Each row was made from one small tree. The marks that hang from a mark follow it in brackets, in alphabetical order. Every link used is in the known rows. Write each row's tree.
Known rows:
lofiv[petu[dabe[vodi] robud]]: [ 37.1  29.4  -0.1   9.6  16.9 -16.4   3.9  -6.8  -2.0 -26.0   2.1 -10.8
   9.8 -10.5   6.3  -4.2   2.9 -10.0   6.4  -7.6  -2.5  -0.3  32.6 -43.0]
fufem[dabe[nisim[lofiv] vodi[tatag]]]: [ 39.6  34.0  10.3  25.6  -2.7  -1.7  -2.0 -16.0  14.6   3.3  -9.7 -11.9
  16.0   3.1   1.1  -0.9  18.3   7.1  14.7   1.8  11.0   2.0  18.5  20.0]
nisim[dabe lofiv]: [ 15.9  11.1   0.6   0.5  -4.9   1.9  -0.3  -8.9  -1.0  16.1   0.4 -10.2
  -4.5  -9.8  -8.5   2.5   3.7  -1.0  18.5  -1.0  -3.0   5.8   2.6  34.7]
lofiv[petu[dabe[fufem nisim vodi]]]: [ 63.4  30.9   5.0   7.2   6.6 -28.3  19.1  -6.8   4.7 -23.5  -2.7 -15.9
   9.9   0.0   9.3  -2.9  15.6   1.6   9.4   0.0   6.5  -1.2  29.0 -21.2]
fufem[dabe[nisim]]: [ 26.1   9.3  -0.5   8.5 -10.5  -2.7   8.1  -1.0   5.5  -8.9  -4.8   7.3
   6.3  -0.6   3.9   1.0  11.8   1.7  11.4   3.6   2.8  -2.6  11.9  22.0]
tatag[vodi[dabe[petu[robud]]]]: [ -9.9  35.6  -0.9   4.0  16.4   9.5   3.9   0.2  -1.0  -6.9   3.7  -3.7
  16.2  -5.6   5.6  -3.5  -9.1   0.2  -5.8   4.4   2.9  -9.3  18.3 -22.4]
fufem[dabe[petu vodi]]: [ 21.5  32.1   1.0  24.8  15.8   8.0   5.6   0.4   2.4 -15.6 -12.0  -1.4
  12.9   1.7   1.4  -0.2   4.2  10.3   5.1   2.6   7.8  -1.3  35.7   3.8]
lofiv[petu[dabe[nisim vodi] robud]]: [ 57.6  33.6   5.0  11.3  11.1 -22.7   7.4  -7.3   8.3 -29.4   1.2 -10.8
  11.5  -8.2  10.4  -3.8  10.1  -9.9   5.7  -4.0   0.7  -5.9  27.0 -31.0]
fufem[dabe]: [ 6.8  4.8 -5.2  5.6 -2.7  5.0  5.4 -1.9 -2.8 -5.6 -4.8  6.7  4.7 -2.7
  0.9  0.0  5.8  2.5  9.1 -1.5 -1.0  2.2 15.7 11.1]
vodi[dabe[fufem petu] tatag]: [ 19.2  28.0   7.9  10.0   1.2   5.4   4.5  -6.1  -6.0  -2.6  -4.2 -15.2
  12.2   5.0   0.4  -6.8   3.4  11.9  -6.3  13.4  15.8  -0.4   6.0 -35.3]
robud[petu[dabe]]: [  9.8  20.4   1.8  -3.1   9.3   3.2  15.1   4.6  -7.8  -5.8   2.7   1.2
 -11.4  -0.2  -0.2  -2.4  -4.0  -9.9  -2.0  -3.3  -4.7  -1.2  17.2 -18.7]
petu[dabe[nisim vodi]]: [ 43.9  32.2   7.3  16.4   3.2 -15.2   7.4  -2.0   4.1 -11.1  -4.2 -10.3
   4.8   5.0  -2.8  -2.0   9.6  -5.2   6.5  -1.8   4.7  -1.9  19.6  -2.6]
vodi[dabe tatag]: [  0.1  10.9   3.5  10.6  -9.2   9.0  -4.3  -7.5  -4.4   8.6  -2.7  -7.0
  10.4   2.7  -7.5  -7.0   3.1   5.9  -4.0   5.3   7.5   1.6   4.2 -23.5]
robud[petu[dabe[nisim vodi]]]: [ 35.9  40.3   9.4  10.7   9.5  -7.7  21.0   2.8   4.7 -10.7  -1.9  -5.1
  -2.4   4.4   1.3  -2.6   6.1  -5.8   0.2  -0.9   2.0  -4.9  30.3 -10.8]
fufem[dabe[petu]]: [ 10.6  22.1  -1.8  14.1   6.2  12.8   4.5   1.8  -2.6 -16.0  -7.3   5.6
   4.9  -0.5   3.7   1.4  -0.3   6.5   3.3   3.6   4.4  -2.6  19.2   5.0]
lofiv[petu[robud]]: [ 11.8   2.3  -2.3  -5.0   7.1  -6.2  -0.8  -4.6   2.7 -18.5   6.5  -2.9
   6.6 -12.5  13.7  -1.1  -0.1  -5.2  -1.9  -2.4  -4.3  -4.9  10.1 -28.7]
vodi[dabe[fufem nisim[lofiv]] tatag]: [ 36.4  30.0  10.5   3.0 -17.8  -7.2   4.1 -15.7   3.9  11.0  -3.8 -19.2
  14.6   0.2   1.2  -4.9  15.3   7.6   7.3  13.3  13.3   0.3  -8.5  -4.3]
petu[dabe[fufem]]: [ 25.8  15.4  -0.2  -7.0   3.4 -17.3  13.3  -1.8  -8.4  -9.6   0.5  -8.6
  -1.9   1.5  -0.4  -1.9   3.9  -4.9   7.7  -1.1   1.3   4.8   4.1 -15.3]
fufem[dabe[nisim petu vodi]]: [ 39.1  38.2   5.1  27.5   7.3   2.1   8.3   0.2   9.0 -20.2 -12.9  -2.1
  14.7   4.0   6.5   0.4  10.5   9.0   6.5   6.1  10.7  -6.8  30.5  13.3]
menen[vodi[dabe[nisim petu[robud]]]]: [  9.5  32.5   8.8  13.8   2.3   3.2   6.1   0.2  -4.8 -17.3  -5.7  -9.8
  17.4 -10.8   3.7  -7.8   2.1  -3.2 -11.3  11.7  11.2 -10.5  23.8 -31.5]
menen[vodi]: [-12.2  -2.5   2.9   2.5   5.7   2.5   4.2  -0.5  -5.6   1.4  -5.9  -4.8
   2.7  -4.9  -2.7  -4.5   0.4  -0.9  -5.1  -1.2   3.0   1.8  21.7 -12.7]
petu[dabe[nisim] robud]: [ 33.1  25.5   4.2   0.4  -1.9 -17.3   3.9  -3.5   2.0 -19.2   6.1  -6.2
   1.8  -4.4   3.9  -1.9   4.6 -18.8   5.5  -0.6  -0.7  -6.3  -0.6 -13.3]
lofiv[petu[dabe[fufem nisim] robud]]: [ 57.2  22.8   2.0 -10.3   3.3 -32.3  16.5  -7.8   3.2 -31.1   6.8 -11.8
   5.9  -9.2  16.3  -3.0  10.4 -10.6   7.3   0.4   0.3  -4.5   8.9 -32.5]
vodi[dabe]: [ -0.3  11.1  -2.2   5.8  -8.8   7.3   3.3  -0.6  -8.7   2.5  -2.1  -1.9
   9.2  -2.8  -5.6  -3.7   2.0   3.8  -1.6   4.5   1.3   0.9   7.5 -11.9]

Which tree is each row?
[ 56.1  38.9   2.4   3.5  12.5 -19.9  10.9 -11.7  -2.5 -12.4  -4.4 -20.2
   9.3  -7.5   6.2  -1.0  10.9   3.6  14.1  -3.7   1.2   7.1  25.3 -19.6] -> nisim[lofiv[petu[dabe[fufem vodi]]]]
[ 52.9  38.3   6.6  -9.0  -4.5 -28.0  10.2 -10.4   3.2 -14.1   4.6 -16.3
   3.7  -8.9   7.8   0.4  11.1 -17.2  15.1   3.2   1.5  -0.6  -7.0  -5.5] -> petu[dabe[fufem nisim[lofiv]] robud]
[ 13.6  34.9   6.3  17.0  22.3  -2.2  -1.9   0.0   5.5 -19.6  -0.6 -11.6
  12.6  -3.0   5.0  -1.1  -3.2  -2.3  -3.2   3.3   6.4  -5.3  16.2 -22.4] -> dabe[petu[robud] vodi]
[ 40.8  19.0   7.4  17.1   6.6  -0.9  -6.7 -19.5   4.2  11.7  -4.4 -23.4
   5.9  -7.4  -3.3  -2.6  10.3   9.9  16.3  -3.3   4.6   7.0  28.3   5.9] -> nisim[dabe[vodi[tatag]] lofiv[petu]]
[ 18.9  34.1  12.7  21.0  20.8  -2.2 -10.5  -8.2  10.8 -14.1  -1.0 -16.5
  12.3   1.6   3.8  -4.4  -1.7  -1.1  -7.0   4.1  13.6  -5.0  14.6 -35.1] -> dabe[petu[robud] vodi[tatag]]
[ 28.8  34.1   2.6  10.6  14.2 -17.2   2.2  -3.8  -1.2 -17.4   1.5 -11.9
   6.2  -4.0  -2.9  -3.5   1.5 -15.4   5.0  -5.2  -1.1   1.4  18.8 -27.6] -> petu[dabe[vodi] robud]
[ 28.1  35.1   5.3   5.6  19.5 -14.3   7.7  -2.4   6.6 -23.9   0.3 -18.6
  14.4  -1.5   7.5  -2.1   1.8  -0.8  -0.4   7.4  10.0  -3.8  15.0 -25.9] -> dabe[fufem petu[robud] vodi]
[ 48.1  40.6   9.1   2.3   9.0 -20.2  30.9   1.1   3.9 -13.3  -1.5 -11.8
   0.2   4.7   5.3  -3.7  10.4  -4.3   2.9   2.5   5.6  -2.7  28.5 -13.5] -> robud[petu[dabe[fufem nisim vodi]]]
[ 37.7  28.0   2.0   3.8  10.5 -22.2  13.6  -3.0  -4.3  -8.9  -4.0 -15.8
   5.1   3.8  -3.9  -3.3   7.5  -3.1   7.8  -1.7   4.7   6.7  22.0 -17.0] -> petu[dabe[fufem vodi]]
[ 35.9  22.2   0.8  13.3  13.7  -8.9   5.2  -4.4  -3.9 -16.2  -3.1  -8.1
   5.4  -4.4   2.3  -3.0   5.0   0.8   4.5  -7.9  -1.1   2.1  32.7 -28.4] -> lofiv[petu[dabe[vodi]]]
[ 35.9  19.7   7.0  -5.8  -8.4 -15.4  10.7  -8.3   9.3   1.1  -1.6 -12.3
   4.5  -1.7   8.6   2.6  12.8   1.5  11.8   7.8   5.7  -0.5 -10.4  19.7] -> dabe[fufem nisim[lofiv]]
[ 27.2  32.7  12.3  15.9  18.8  -7.1   2.8  -7.7   7.0  -7.1  -7.6 -21.1
  11.0  11.1   3.4  -3.9   3.9  11.7  -3.5   7.3  18.1   0.6  14.8 -24.5] -> dabe[fufem petu vodi[tatag]]
[ 42.5  19.3  -0.4   7.8  -8.2   0.6   6.2  -9.8   7.1 -11.3  -6.3   2.6
   9.1 -12.0  14.2   3.3  15.5   5.5  15.1   1.5  -0.6  -3.2  16.8  19.6] -> fufem[dabe[nisim[lofiv[petu]]]]
[ 33.3  28.5  16.0  19.9   1.1  -8.1  -7.4 -14.6  18.7   9.1  -6.8 -18.1
  10.6   4.2   1.1  -1.3  12.5   3.8   7.1   3.9  12.3  -0.7   1.7   7.3] -> dabe[nisim[lofiv] vodi[tatag]]
[ 20.1  23.7   3.5  -6.1  11.8 -10.7   7.2  -0.8   0.2 -22.3   5.0 -10.7
   5.7  -3.5  12.1  -0.4  -2.4  -3.6  -1.4   8.2   6.3  -5.2  -0.9 -23.1] -> dabe[fufem petu[robud]]
[  9.3  25.1  14.9  24.5  -1.1  11.5   0.9  -4.3  -2.1  -2.5 -12.9 -12.8
  15.5   0.4  -1.5 -10.0   5.6   9.6 -16.3  12.3  19.8  -6.1  27.5 -30.8] -> menen[vodi[dabe[nisim petu] tatag]]
[ 26.2  23.6   0.9  -6.3  11.1 -12.1   9.3  -4.0  -4.5 -13.3   4.5 -15.5
  -0.8  -6.7   3.0  -0.2  -0.7  -3.9  10.6   7.2   4.0  -1.7  11.1  -1.8] -> nisim[dabe[fufem petu[robud]]]
[ 25.0  33.7   4.6  14.0  16.0  -3.3  -1.0  -3.3   0.8 -12.5  -1.0 -16.6
   5.9  -6.6  -3.5  -1.6  -0.8  -2.3   8.2   2.7   4.1  -2.7  26.9   1.0] -> nisim[dabe[petu[robud] vodi]]
[10.9 33.4  1.9  3.6 -6.5  3.8  7.7 -6.9  6.0 16.7 -1.3 -4.8 15.2 -4.5
  4.4 -0.6  6.2  5.1  7.6  4.5  0.9 -5.7  6.7 22.0] -> tatag[vodi[dabe[nisim[lofiv]]]]
[ 37.4  35.8   4.3   4.1  18.2 -15.6   9.9  -5.5   0.8 -14.8   0.5 -23.4
   8.3  -6.3  -0.2  -2.3   3.7  -0.5  10.9   6.1   8.1  -0.4  26.6  -3.1] -> nisim[dabe[fufem petu[robud] vodi]]
[ 38.8  37.6   7.2   0.8  -2.9 -15.3   1.2  -8.7   3.0 -11.4   4.2  -9.8
   1.4 -10.0   2.7  -0.1   6.1 -19.1  12.4  -0.6  -1.9  -4.2  -6.4  -1.2] -> petu[dabe[nisim[lofiv]] robud]
[-11.1   5.6   6.6  11.8  -2.4  11.8  -2.7  -7.9  -9.4  11.1  -7.8 -11.7
  13.0  -2.8  -9.4 -11.3   3.7   5.3 -12.2   3.3  11.4   4.1  24.5 -36.2] -> menen[vodi[dabe tatag]]
[  4.4  38.9   4.0  11.3   4.6  11.9  10.9   2.4   4.6   0.6  -4.0   0.2
  15.2   2.2   6.3  -1.6  -1.0   9.5  -6.2   8.4   7.2 -12.0  13.8   3.5] -> tatag[vodi[dabe[nisim petu]]]
[ 30.3  21.5  -0.5 -10.9   5.1 -24.7  10.4  -4.7  -5.2 -18.4   6.7 -11.8
   1.9  -5.5   3.1  -3.0   2.4 -15.7   6.2  -0.9  -0.4   3.2   1.9 -29.4] -> petu[dabe[fufem] robud]
[ 32.3  11.9   5.6   1.8  -5.7  -3.5   1.7  -8.0  10.7  -6.6  -3.1  -5.2
   7.2 -10.6  13.7   2.6  10.0   3.8   7.7   1.9  -0.5  -5.4   1.8   8.1] -> dabe[nisim[lofiv[petu]]]
[ 23.7  28.0  10.3  24.6  15.7   3.8  -6.6  -8.8   0.3   3.9  -7.4 -18.8
   2.6   5.4  -7.6  -3.5   1.7   9.0   6.3   2.5  12.8   1.7  26.2   2.8] -> nisim[dabe[petu vodi[tatag]]]
[ -7.6  20.9  10.0  21.9   8.4  19.5  -2.8  -4.7 -11.0   2.8 -11.4 -12.1
  14.3  -1.4  -6.4 -10.4  -1.1   8.8 -16.4   8.7  16.7  -1.5  27.9 -40.1] -> menen[vodi[dabe[petu] tatag]]
[ 46.3  32.5  15.5  10.0  -1.1 -18.8   3.7 -16.9  17.0   6.2  -6.1 -24.5
  13.3   6.0   4.9  -1.9  16.7   7.4   9.5   8.1  15.8   2.2   3.2   3.6] -> dabe[fufem nisim[lofiv] vodi[tatag]]
[ 19.2  12.6   4.5  -0.4 -10.0  -8.8  18.8  -2.8  -4.9  -0.3  -8.2 -12.8
  16.0  -5.7  -1.0  -8.2  13.9   4.3  -3.6  10.5  11.0  -0.7  23.5 -16.3] -> menen[vodi[dabe[fufem nisim]]]
[ 24.3  14.9   8.8   7.5   9.6 -15.1   2.5 -10.9   9.5   4.1  -4.2 -19.9
   9.9   9.8  -0.1  -5.2   8.5   7.5   0.9   2.7  13.0   6.0  15.7 -20.2] -> dabe[fufem vodi[tatag]]
[ 50.4  33.5   6.5  -5.6  -7.5 -21.8  11.3  -8.7   1.0  -4.4  -1.1 -13.9
   1.3  -2.3   2.7   1.7  12.3  -6.7  15.2   3.6   3.5   0.3  -5.9  10.1] -> petu[dabe[fufem nisim[lofiv]]]
[ 16.4  13.6  10.9   6.0  -9.1  -6.3  11.1  -9.5  -0.1   5.5  -8.6 -18.1
  16.7   2.1  -1.9 -11.2  14.7   6.9  -7.1  11.2  17.7   1.1  21.2 -28.8] -> menen[vodi[dabe[fufem nisim] tatag]]
[ 20.8  11.9   7.3  15.4   4.7  -4.6  -5.4 -12.1   0.7  13.7  -2.9 -18.8
   2.4   4.6 -11.7  -4.9   6.9   4.1  10.9  -2.2   7.2   6.5  25.8   7.2] -> nisim[dabe[vodi[tatag]]]
[ 44.0  43.1   6.6   9.2  12.9  -6.8   8.6  -8.4  -1.6   2.1  -6.3 -25.8
   5.7  -4.9  -3.2   1.8   7.2   9.4  18.2   6.4   8.9   4.1  22.8  23.4] -> nisim[dabe[fufem petu vodi] lofiv]
[ 27.1  16.0  -2.6  -1.4   9.2 -12.5   2.3  -5.2  -4.9 -24.4   6.8  -4.4
   1.3 -12.7   8.4  -2.5  -0.3 -13.5   3.3  -6.4  -5.5  -2.8  13.5 -38.9] -> lofiv[petu[dabe robud]]
[ 35.1  18.2   5.2  -2.0  -1.9  -9.9  -0.2 -10.8  12.7 -13.9   4.4  -7.8
   8.2 -16.3  17.0   1.3   8.2  -5.5   6.8   1.9  -1.3  -7.9  -1.2  -5.1] -> dabe[nisim[lofiv[petu[robud]]]]
[  6.0  12.0  11.8  14.2  -8.8   4.9   3.5  -8.2  -1.1   8.5  -8.7 -11.0
  15.7   0.5  -4.8 -10.6  10.0   3.5  -9.0   7.3  14.5  -2.0  21.4 -25.6] -> menen[vodi[dabe[nisim] tatag]]
[ 49.6  13.5   4.8  -7.1  -4.2 -15.6  12.0  -9.9  10.0  -7.3  -0.9 -11.9
   7.1  -7.8  17.2   2.4  14.3   6.4   9.7   5.4   3.0  -3.5  -2.6   6.2] -> dabe[fufem nisim[lofiv[petu]]]
[  2.0  41.7  -1.0  -4.5  16.8  -3.0  14.7  -2.4  -2.3  -9.7   4.8 -10.4
  19.2  -5.0   8.9  -3.4  -4.6   2.4  -5.7   8.0   5.9  -6.4  13.6 -25.7] -> tatag[vodi[dabe[fufem petu[robud]]]]
[ 32.7  29.0   7.7  -3.5   5.8 -16.7   9.3  -2.1   8.9 -25.0   2.4 -11.7
   8.2  -1.2  16.6   0.1   3.9  -4.2  -0.9  12.4  10.2 -10.7  -5.6 -11.6] -> dabe[fufem nisim petu[robud]]
